Each row was made from one small tree. The marks that hang from a mark follow it in brackets, in the order of their numbers. Every link used is in the known rows. Write each row's tree.
(in the rows, 128 means zero)
Known rows
q_464[q_224[q_109]]: [122 141 121 109 119 131 124 120 118 125 128 116 146 122 130 123 126 132
 122 129 123 140 136 121 127 119 124 134 130 143 128 140 126 137 129 112
 146 122 134 143 127 119 127 141 132 132 127 124 133 116 133 132 123 135
 116 139 130 119 137 124 129 120 135 120 104 129 137 128 122 132 122 130]
q_389[q_224]: [119 125 125 141 127 134 128 129 126 136 136 127 129 129 129 128 126 125
 121 132 122 111 129 120 134 137 128 131 124 144 125 113 115 130 142 140
 124 121 127 127 131 125 129 113 137 123 118 133 122 125 132 130 123 126
 128 135 127 123 138 136 131 125 123 125 119 137 140 128 132 120 125 131]
q_389[q_224[q_109 q_236 q_843]]: [112 141 118 127 103 108 133 105 118 123 146 107 122 133 137 119 127 125
 113 122 119 104 130 110 142 121 127 113 135 150 125 150 119 158 113 132
 121 111 133 147 132 110 135 115 154 125 100 114 156 119 141 125 132 117
 113 164 131 135 131 151 127 117 121 122 101 162 142 126 121 124 141 137]
q_224[q_236]: [128 135 130 129 122 113 126 112 125 119 135 122 123 134 129 126 130 126
 127 126 127 127 127 122 134 119 136 124 132 127 127 143 129 137 115 129
 114 125 130 134 129 127 127 124 135 126 118 123 142 126 132 126 134 124
 117 139 129 133 122 137 127 127 130 128 121 143 125 125 124 126 137 133]
q_874[q_236 q_389[q_224] q_843]: [117 104 134 154 182 147 128 134 146 148 130 111 161  99 121 122 128 141
 108 111 141 130 125 116 129 124 183 198 107 156 130  84 113 153 121 129
 107 136 125 149 157 118 170 130 128 122 110 127  84 111 159 131 138 127
 128 169 121 109 157 137 137 126 131 129 112 182 134 123 132 133 150 156]
q_711[q_224[q_109 q_236] q_874[q_389]]: [121 140 124 105 144 134 130 109 120 112 134 113 130 120 133 114 128 136
 122 115 127 168 138 112 119 119 137 148 138 168 127 151 121 160  98 122
 130 130 136 155 134 124 128 148 147 135 113 132 127 103 143 142 131 129
 114 158 110 117 134 137 126 123 164 131 103 147 126 131 117 148 143 146]
q_236[q_843]: [136 129 128 142 139 136 120 115 138 132 135 120 116 119 131 125 132 127
 132 118 126 141 126 132 131 121 178 124 123 156 127 129 130 126 118 121
 132 125 125 130 131 126 129 125 117 130 134 128 126 132 129 123 138 125
 129 126 128 123 129 130 124 134 130 128 120 126 126 124 126 129 135 128]
q_464[q_711 q_874[q_224[q_109] q_389]]: [129 145 118 107 168 145 136 132 131 123 113 121 137 124 128 117 138 121
 109 120 132 173 140 120 126 140 189 165 150 161 131 124 130 128 117 131
 133 132 134 157 139 117 144 140 141 123  94 133  82 102 145 145 119 138
 128 136 110 126 143 127 135 130 157 116 107 148 124 138 120 137 123 148]
q_464[q_224[q_109 q_843] q_711[q_874[q_389]]]: [122 156 117  97 148 145 136 119 113 107 119 125 142 135 129 115 140 129
 118 122 123 188 144 110 129 125 188 145 154 151 126 157 119 134 103 142
 144 130 137 161 131 120 127 149 142 125  93 134 119  97 146 141 120 133
 106 141 106 130 137 137 131 122 162 125  96 145 126 135 116 132 136 147]
q_874[q_389]: [128 125 129 131 145 130 129 133 135 124 128 122 130 120 126 126 126 131
 117 128 133 143 130 125 124 127 133 149 123 146 130 116 121 142 129 124
 123 129 129 128 136 120 141 136 131 128 122 129 112 123 131 133 132 135
 140 137 123 120 134 126 129 128 133 128 124 131 123 133 123 139 134 133]
q_874[q_236[q_843] q_389[q_224[q_109]]]: [122 120 124 155 170 143 125 122 151 145 141  99 133  98 136 117 127 133
 111 105 133 143 128 122 131 117 177 168 112 190 132  97 117 161 120 105
 129 123 127 146 150 106 162 127 119 130 120 123 100 114 150 129 142 126
 139 167 125 107 154 136 129 124 131 125  98 159 135 129 125 142 143 144]
q_711[q_224[q_109]]: [123 139 121 110 116 131 128 116 119 125 130 114 131 120 130 121 122 132
 131 120 124 127 134 123 118 126 109 128 130 148 129 139 130 143 121 112
 151 125 132 143 123 125 127 144 137 133 131 128 134 114 131 135 122 130
 116 141 128 118 138 124 124 122 142 127 113 133 137 125 128 139 124 130]
q_224[q_109 q_236 q_843]: [121 147 122 115 104  99 133 102 120 114 140 105 120 133 138 118 130 128
 120 116 124 120 130 117 136 109 127 108 141 137 128 168 131 158  96 118
 125 115 135 148 128 112 132 131 149 132 108 106 165 119 139 123 138 118
 111 158 132 142 121 146 123 119 127 124 106 156 130 127 116 132 145 134]
q_464[q_711[q_224[q_109]] q_874[q_236[q_843] q_389]]: [130 143 122 120 185 162 131 119 134 125 117 115 140 115 129 111 142 127
 124 104 133 195 137 120 127 120 223 169 145 174 129 124 130 139  98 125
 143 138 132 166 143 120 148 149 117 124 108 136  89  99 149 140 128 130
 114 142 109 118 142 134 128 137 166 123  98 154 121 128 124 147 134 154]
q_464[q_874[q_224[q_109] q_236 q_843]]: [124 123 131 117 176 146 127 130 135 146 121 109 161 103 121 117 135 140
 111 104 140 148 129 121 127 127 205 192 130 149 133 113 137 142 100 117
 125 137 128 168 152 125 163 139 132 124 115 119  91 104 160 135 130 125
 117 162 121 120 148 130 138 130 146 119 113 179 131 122 126 134 138 159]
q_874[q_224[q_109] q_236 q_389 q_843]: [124 113 129 132 181 141 125 125 149 147 126  93 162  83 121 117 123 144
 105  97 143 136 128 119 112 125 184 210 110 167 136  95 130 163 108  96
 120 136 127 170 158 118 178 147 139 127 112 119  79  99 167 137 137 132
 130 182 126 105 168 124 135 120 142 127 103 191 132 122 124 143 149 156]
q_389[q_224[q_843]]: [118 131 124 139 118 126 127 121 120 130 138 125 129 133 128 126 128 127
 120 128 121 105 130 113 139 134 144 128 126 141 123 128 113 137 129 150
 123 117 127 134 129 123 130 109 145 121 108 131 136 124 136 125 126 120
 121 140 124 132 134 143 130 124 122 126 118 147 137 125 130 117 133 136]
q_711[q_874[q_224[q_109] q_236[q_843] q_389]]: [129 124 127 134 192 154 123 117 147 139 131 103 134  93 126 115 131 140
 117  98 135 172 134 123 118 125 209 185 122 186 132 113 126 151 100 108
 129 135 128 162 152 123 153 139 131 131 119 130  87 105 158 138 140 129
 136 160 114 108 155 131 131 126 158 127 104 162 126 127 118 144 147 151]
q_464[q_711 q_874[q_224 q_236 q_843]]: [132 126 131 128 189 159 128 131 130 138 110 127 160 118 115 120 145 131
 121 110 138 156 130 119 132 139 252 195 143 131 128 108 136 114 101 146
 114 146 126 171 149 136 153 137 131 113  96 135  72 102 160 138 121 125
 107 141 111 128 146 132 139 137 153 121 116 185 123 120 133 120 133 163]

Which tree is each row?
[129 117 133 135 163 129 118 107 136 131 131 107 146 102 116 123 127 140
 106 113 138 135 128 112 121 131 197 191 117 160 130 116 127 151 107 124
  99 133 127 159 149 126 157 134 151 120 101 125  93 108 157 136 138 131
 121 165 121 114 153 133 132 127 143 127 108 184 125 119 122 129 152 155] : q_874[q_224[q_236] q_389 q_843]
[121 130 124 135 175 153 139 127 129 122 124 133 137 131 127 118 141 125
 120 114 130 163 135 113 131 133 204 161 143 142 124 120 112 131 110 160
 116 139 129 154 142 126 139 126 138 117  89 142  98 105 152 137 125 123
 119 145 105 131 141 147 134 128 149 131 113 167 126 132 128 125 143 153] : q_464[q_711[q_874[q_236 q_389[q_224[q_843]]]]]
[118 135 121 126 180 152 143 140 133 130 119 121 145 127 134 116 141 121
 108 119 133 165 136 118 135 128 186 167 145 154 130 107 120 136 121 137
 128 134 133 153 147 111 154 132 125 121  93 132  87 102 150 139 123 130
 124 149 110 126 142 141 138 130 146 117 108 158 130 138 128 138 126 153] : q_464[q_711 q_874[q_236 q_389[q_224[q_109]]]]
[114 121 125 136 149 123 132 119 133 133 136 100 140 109 133 118 126 135
 101 117 131 123 129 113 131 121 153 160 119 171 130 114 115 169 116 117
 116 118 131 151 147 107 162 132 140 129 103 117 114 112 151 132 138 126
 124 176 123 118 146 142 134 122 131 123  99 175 138 129 121 135 148 149] : q_874[q_389[q_224[q_109 q_236]] q_843]
[129 142 121 129 122 114 123 101 134 125 143 101 112 120 142 119 131 128
 125 112 122 133 127 129 136 109 157 110 132 164 129 151 135 151 101 102
 135 115 132 142 130 112 135 130 127 135 123 111 146 125 134 123 144 121
 120 152 134 129 124 139 122 126 130 124 104 145 128 126 119 137 140 131] : q_224[q_109 q_236[q_843]]
[123 144 120 111 163 151 138 117 120 113 121 121 139 123 129 112 138 132
 128 105 128 180 140 113 119 123 187 159 147 151 127 141 122 144  93 134
 136 141 133 171 134 128 136 151 141 126  98 138 110  93 154 141 123 126
 105 151 105 126 143 139 127 125 166 134 102 165 125 130 123 141 141 154] : q_464[q_711[q_224[q_109 q_843] q_874[q_236 q_389]]]
[128 133 128 130 137 117 119 101 131 118 136 110 133 118 118 121 126 133
 109 118 133 135 133 105 129 130 180 165 126 155 126 140 123 154 104 135
 102 126 129 155 140 123 141 127 166 119  93 126 118 112 149 134 136 130
 124 160 122 126 146 141 126 123 142 127 106 171 122 121 117 129 151 149] : q_874[q_224[q_236 q_843] q_389]
[126 142 122 114 176 145 135 127 131 122 115 115 148 120 123 113 141 126
 110 106 136 175 138 112 130 130 221 184 149 153 131 127 130 139  96 133
 123 137 133 171 146 116 155 140 143 119  85 126  86  95 160 140 122 130
 118 154 110 131 148 137 134 130 157 119 104 176 123 131 120 134 136 160] : q_464[q_711 q_874[q_224[q_109 q_843] q_236 q_389]]
[124 146 121 103 164 145 134 111 119 111 121 118 151 125 130 115 142 131
 113 119 125 181 140 112 128 119 208 164 150 154 127 149 123 140  95 133
 129 135 137 171 138 121 138 153 140 126  94 129 110  94 153 142 126 131
 100 155 106 124 140 140 134 125 164 123  91 170 126 131 117 134 144 154] : q_464[q_224[q_109 q_236] q_711[q_874[q_389 q_843]]]
[119 122 125 141 185 155 131 124 146 141 137 109 130 104 136 116 133 134
 116 105 130 167 131 122 127 119 187 168 123 185 129 109 115 155 110 121
 128 128 128 148 151 114 149 130 121 130 118 131  99 111 152 134 140 124
 136 161 113 112 145 138 133 125 145 127 107 155 131 132 122 143 148 148] : q_711[q_874[q_236[q_843] q_389[q_224[q_109]]]]
[126 123 131 114 159 155 124 118 117 130 124 131 143 119 119 122 132 142
 134 116 127 153 133 117 119 131 175 161 131 141 124 130 124 130 103 145
 130 138 126 152 132 145 127 142 132 127 125 142 114 108 145 137 126 123
 103 138 110 117 138 132 131 132 160 135 123 150 129 121 131 129 141 149] : q_711[q_224 q_874[q_843]]
[130 136 129 115 163 147 136 137 120 126 111 139 140 139 124 122 147 125
 122 123 130 164 131 126 135 132 212 150 152 124 127 128 135 111 106 152
 125 138 128 149 135 130 140 136 122 120 106 132 102 113 140 133 123 125
 109 123 110 139 124 136 137 141 147 121 125 148 122 130 130 126 129 149] : q_464[q_711 q_874[q_843]]
[124 131 126 154 129 128 118 104 132 134 146 116 116 126 131 124 131 125
 123 125 120 115 126 117 144 126 175 125 121 166 123 128 117 137 121 138
 118 116 127 138 133 119 130 109 134 122 113 129 130 127 136 124 137 119
 122 143 126 123 133 146 127 128 122 123 108 149 134 121 128 121 138 136] : q_389[q_224[q_236[q_843]]]
[129 131 128 127 171 148 119 118 140 143 127 105 140 105 126 117 136 132
 120 103 134 161 130 124 132 125 211 172 131 169 131 121 137 137 100 113
 131 130 128 160 146 120 151 131 125 126 119 122  98 111 151 132 134 126
 123 149 122 118 143 130 132 132 146 117 109 158 127 123 124 135 133 150] : q_464[q_874[q_224[q_109] q_236[q_843]]]
[126 143 123 116 156 141 123  98 126 116 138 105 118 113 135 113 131 136
 124 107 124 176 137 117 122 114 176 145 133 188 127 151 124 158  90 117
 136 127 133 157 135 123 128 145 136 135 118 133 125 106 143 139 139 127
 115 157 110 114 136 139 124 127 166 130  97 146 123 127 116 150 150 147] : q_711[q_224[q_109 q_236[q_843]] q_874[q_389]]
[125 129 126 123 180 160 126 112 137 132 131 106 134  98 131 112 131 141
 127  98 131 182 135 121 116 116 185 169 125 185 129 124 124 158  95 112
 142 134 130 160 143 126 141 151 123 136 127 135 103 102 150 139 137 128
 122 158 111 104 148 132 126 127 164 133 104 152 126 126 121 153 147 149] : q_711[q_224[q_109] q_874[q_236[q_843] q_389]]
[119 139 119 141 124 122 124 103 133 132 148 102 114 123 140 119 129 125
 118 119 119 110 128 120 139 120 155 116 126 176 126 134 123 151 118 116
 128 109 131 141 134 110 138 115 135 130 115 117 138 122 136 124 139 119
 121 156 130 124 134 144 127 123 122 121  96 150 141 125 124 129 138 134] : q_389[q_224[q_109 q_236[q_843]]]
[117 135 125 141 110 115 125 106 119 122 145 119 127 139 131 125 130 124
 120 128 122 101 127 107 144 127 153 122 129 140 122 144 115 144 118 150
 110 117 130 142 131 121 128 108 153 119  96 124 147 123 140 124 132 116
 113 151 125 136 130 153 127 123 122 125 109 162 135 122 126 113 143 140] : q_389[q_224[q_236 q_843]]
[124 138 129 109 134 144 125 111 109 118 130 133 132 132 122 121 132 137
 137 119 123 152 136 111 125 130 164 138 141 137 122 155 119 134  99 154
 130 135 129 151 124 144 112 135 148 125 115 142 138 111 138 136 124 122
 105 133 110 128 130 138 125 129 158 135 120 141 127 122 126 127 140 144] : q_711[q_224[q_843] q_874]
[120 132 123 133 160 138 130 114 135 127 142 110 113 118 139 117 133 130
 112 116 124 163 133 117 133 122 173 138 131 187 127 131 113 154 108 127
 125 120 132 145 143 111 137 127 136 131 111 128 118 114 145 134 141 124
 131 157 112 118 136 145 131 126 145 125 103 149 130 134 117 139 146 143] : q_711[q_874[q_389[q_224[q_109 q_236[q_843]]]]]
[129 133 126 126 168 153 137 132 127 124 117 139 135 133 128 122 143 125
 136 116 128 163 132 127 128 131 188 145 146 121 126 126 128 112 111 145
 127 145 129 148 135 137 129 134 121 124 112 142 104 111 143 134 124 124
 115 125 112 135 131 135 133 132 150 132 123 152 123 131 131 124 133 142] : q_464[q_711[q_874[q_236]]]
[126 158 115 105 116 132 132 113 112 112 121 122 143 137 128 119 136 124
 125 125 119 145 140 115 133 125 166 126 150 135 125 158 128 123 113 133
 148 125 135 158 123 120 124 142 142 123 101 126 137 106 139 132 116 129
 100 135 123 135 134 136 127 123 143 121  97 145 133 128 121 122 127 136] : q_464[q_224[q_109 q_843] q_711]
[131 137 131 128 159 147 119  97 127 116 138 119 120 117 126 117 133 136
 130 113 127 177 135 112 124 117 201 153 130 178 123 145 118 148  93 137
 119 132 129 152 134 134 122 139 138 129 116 140 117 110 141 138 139 126
 114 144 105 114 134 140 124 132 165 135 105 145 118 124 120 140 150 148] : q_711[q_224[q_236[q_843]] q_874[q_389]]
[124 137 127 114 155 135 128 123 130 135 125 110 145 117 123 117 134 133
 116 108 134 146 132 115 132 126 188 168 137 141 130 135 133 142  98 124
 125 131 131 164 144 120 149 132 145 123 106 119 112 107 155 134 127 124
 118 156 121 129 139 138 133 126 145 119 110 165 128 125 121 132 136 152] : q_464[q_874[q_224[q_109 q_843] q_236]]
[114 124 126 127 168 143 138 127 132 132 133 114 139 116 134 115 131 136
 112 110 131 157 133 112 127 124 164 166 131 162 129 121 111 159 108 131
 121 128 131 153 146 116 148 127 140 128 106 126 113 107 154 135 134 123
 128 168 112 121 144 145 133 119 145 130 108 164 133 133 121 139 147 150] : q_711[q_874[q_236 q_389[q_224[q_109 q_843]]]]
